Each row comes from the steps of one walk. Every step used is in the known rows, and no mark comes twice. Write the walk behind each row, first mark first.
(in the rows, 128 means zero)
Known rows:
mobi/korar/tevok: [125 130 167 117 119 133 124 130 143  88 125 119 139 121 207 135  93 134
 128 122]
samo/tevok: [135 112 122  86 123 126 125 117 110 135 138 133 132 138 149 134 122 159
 147 101]
bani/tevok: [121 117 114 120 143 127 129 126 123 139 115 122 100 143 138 135 119 123
 130  96]
korar/tevok/samo/mobi/bani: [157 107  95 202  85 118 167 142 100 120 128 116 132 159 151 128  86 121
 107  75]
tevok/samo: [132 116 109 164  74 119 137 123 121  94 130 107 130 156 104 129 125 134
 114 154]
korar/mobi/paza: [138 109 148  98 150 141 130 123 141 180 119 118 132 115 130 125 114 151
 124 211]
bani/tevok/samo/mobi/paza: [141  89  86 160  98 123 145 124 112 147 134 110 112 163  87 132 118 147
 123 227]
bani/tevok/korar: [116 130 119 158 116 123 122 124 110 114 121 122 105 137 153 129  92 125
 142 117]
paza/tevok: [146 128 152 108 190 135 126 130 130 134 111 134 141 137 126 133 122 138
 143  90]
tevok/samo/mobi/korar: [134 116 107 192 113 111 149 140 130 106 149 124 137 134 173 126 106 134
 121 180]
samo/mobi/korar/tevok: [130 126 152 140 121 125 141 143 143 125 135 130 141 122 195 133  88 131
 129 120]
paza/tevok/samo/mobi/korar: [146 115 123 181 158 118 146 141 131 111 139 130 149 142 173 130 102 145
 132 156]
korar/tevok/bani: [134 116 136 141  61 132 135 129 149  98 104 124 132 155 143 133  75 117
  99  60]
bani/tevok/paza: [123 113 117 104 151 125 127 118 110 126 109 155 103 185 131 128 121 121
 129 185]
bani/tevok/samo: [125 104  94 152  89 118 136 122 117 104 117 101 104 172 120 136 116 131
 114 123]
tevok/korar: [122 141 134 161 102 124 120 125 115 110 129 129 133 123 143 123 101 131
 141 148]
paza/tevok/samo: [148 115 131 149 128 127 133 125 122 103 111 112 141 163 106 132 119 147
 127 124]
mamag/mobi/korar/tevok: [131 125 167 140 116 122 109 133 172 123 123 123 123 124 181 129  92 131
 122 118]
mamag/mobi: [135 124 126 167 126 116 109 132 161 174 130 131 110 131  93 122 128 123
 120 111]
mamag/mobi/paza/tevok/korar: [152 127 155 155 155 131  96 119 137 141 115 130 130 132  97 122  98 154
 149 194]

Write each row's walk:
[157 100 146 115 161 144 135 125 151 146  95 132 142 146 135 130  80 145
 112 136]  korar/mobi/paza/tevok/bani
[145 130 157 128 155 140 111 115 113 112 115 129 143 129 123 128 100 156
 157 199]  mobi/paza/tevok/korar
[132 103  81 187 100 110 155 140 118 157 133 116 110 168 106 132 111 127
 121 117]  bani/tevok/samo/mobi
[129 122 146 116 127 127 131 125 121 180 128 129 142 122 186 125  74 160
 149  95]  samo/tevok/korar/mobi
[117 124 138 142 144 127 134 133 131 180 111 121 113 124 179 126  72 133
 134  90]  bani/tevok/korar/mobi
[147 106  94 170 159 117 127 130 125 152 116 124  79 149 154 127 105 106
 114  59]  mamag/mobi/bani/tevok
[138 107 147  97 127 135 120 112 113 166 129 123 139 122 161 124  84 177
 149 215]  samo/tevok/korar/mobi/paza
[138 114  93 195  86 111 155 140 122 148 143 123 135 155  91 126 118 132
 118 137]  tevok/samo/mobi
[137 113 115 180  60 117 155 143 130 145 135 115 138 160 102 131  98 135
 116 110]  korar/tevok/samo/mobi
[129 116 142 152  65 124 133 124 135  57 122 100 140 150 179 135  92 140
 113 147]  mobi/korar/tevok/samo
[156 104 132 126 140 141 125 117 137 100 101 135 138 155 117 132  97 138
 118 156]  mobi/paza/tevok/bani
[157 106  78 216 108 114 167 141  92 121 139 123 128 154 143 123 105 120
 110 108]  tevok/samo/mobi/bani
[144 111 130 141 123 126 104 118 157 159 129 122 111 129  78 123 133 141
 123 225]  mamag/mobi/paza
[144 125 128 178 148 128 148 136 106 143 119 127 133 118 211 117  70 125
 121  82]  tevok/korar/mobi/bani
[154 110 168  80 210 147 127 125 140 183 104 127 146 126 132 130 108 162
 139 162]  korar/mobi/paza/tevok
[137 135 171 138 182 135 130 135 137 180 106 130 149 116 170 123  75 149
 145  83]  paza/tevok/korar/mobi
[161 111 152 117 187 135 103 121 153 171 113 130 126 137  83 127 125 150
 139 176]  mamag/mobi/paza/tevok
[129 127 125 131 100 123 119 115  98 115 137 133 134 132 165 128  94 157
 158 124]  samo/tevok/korar
[141 102 114 123 186 127 147 125  99 148  98 152 104 179 191 123  92 114
 114 139]  korar/mobi/bani/tevok/paza
[147 100  97 169  87 122 144 125 117 139 142 118 133 150  74 127 124 151
 122 252]  tevok/samo/mobi/paza
[132 122 104 174 130 126 134 123  86  96 116 123 102 140 191 127  81 117
 131  88]  mobi/bani/tevok/korar
[127 124 163 105 129 129 122 120 129  77 114 154 140 166 184 127  98 129
 126 208]  mobi/korar/tevok/paza
[130 122 157 103 112 130 126 121 122 110 105 152 134 178 128 126 108 126
 125 174]  korar/tevok/paza
[137 140 155 146 160 131 117 127 114 118 114 136 144 130 139 127  94 142
 155 106]  paza/tevok/korar
[154 115 153  85 189 144 117 116 123 130 111 128 140 135 107 133 129 159
 146 193]  mobi/paza/tevok
[124 134 151 152 130 127 133 135 134 175 121 126 137 113 166 120  79 135
 133 119]  tevok/korar/mobi
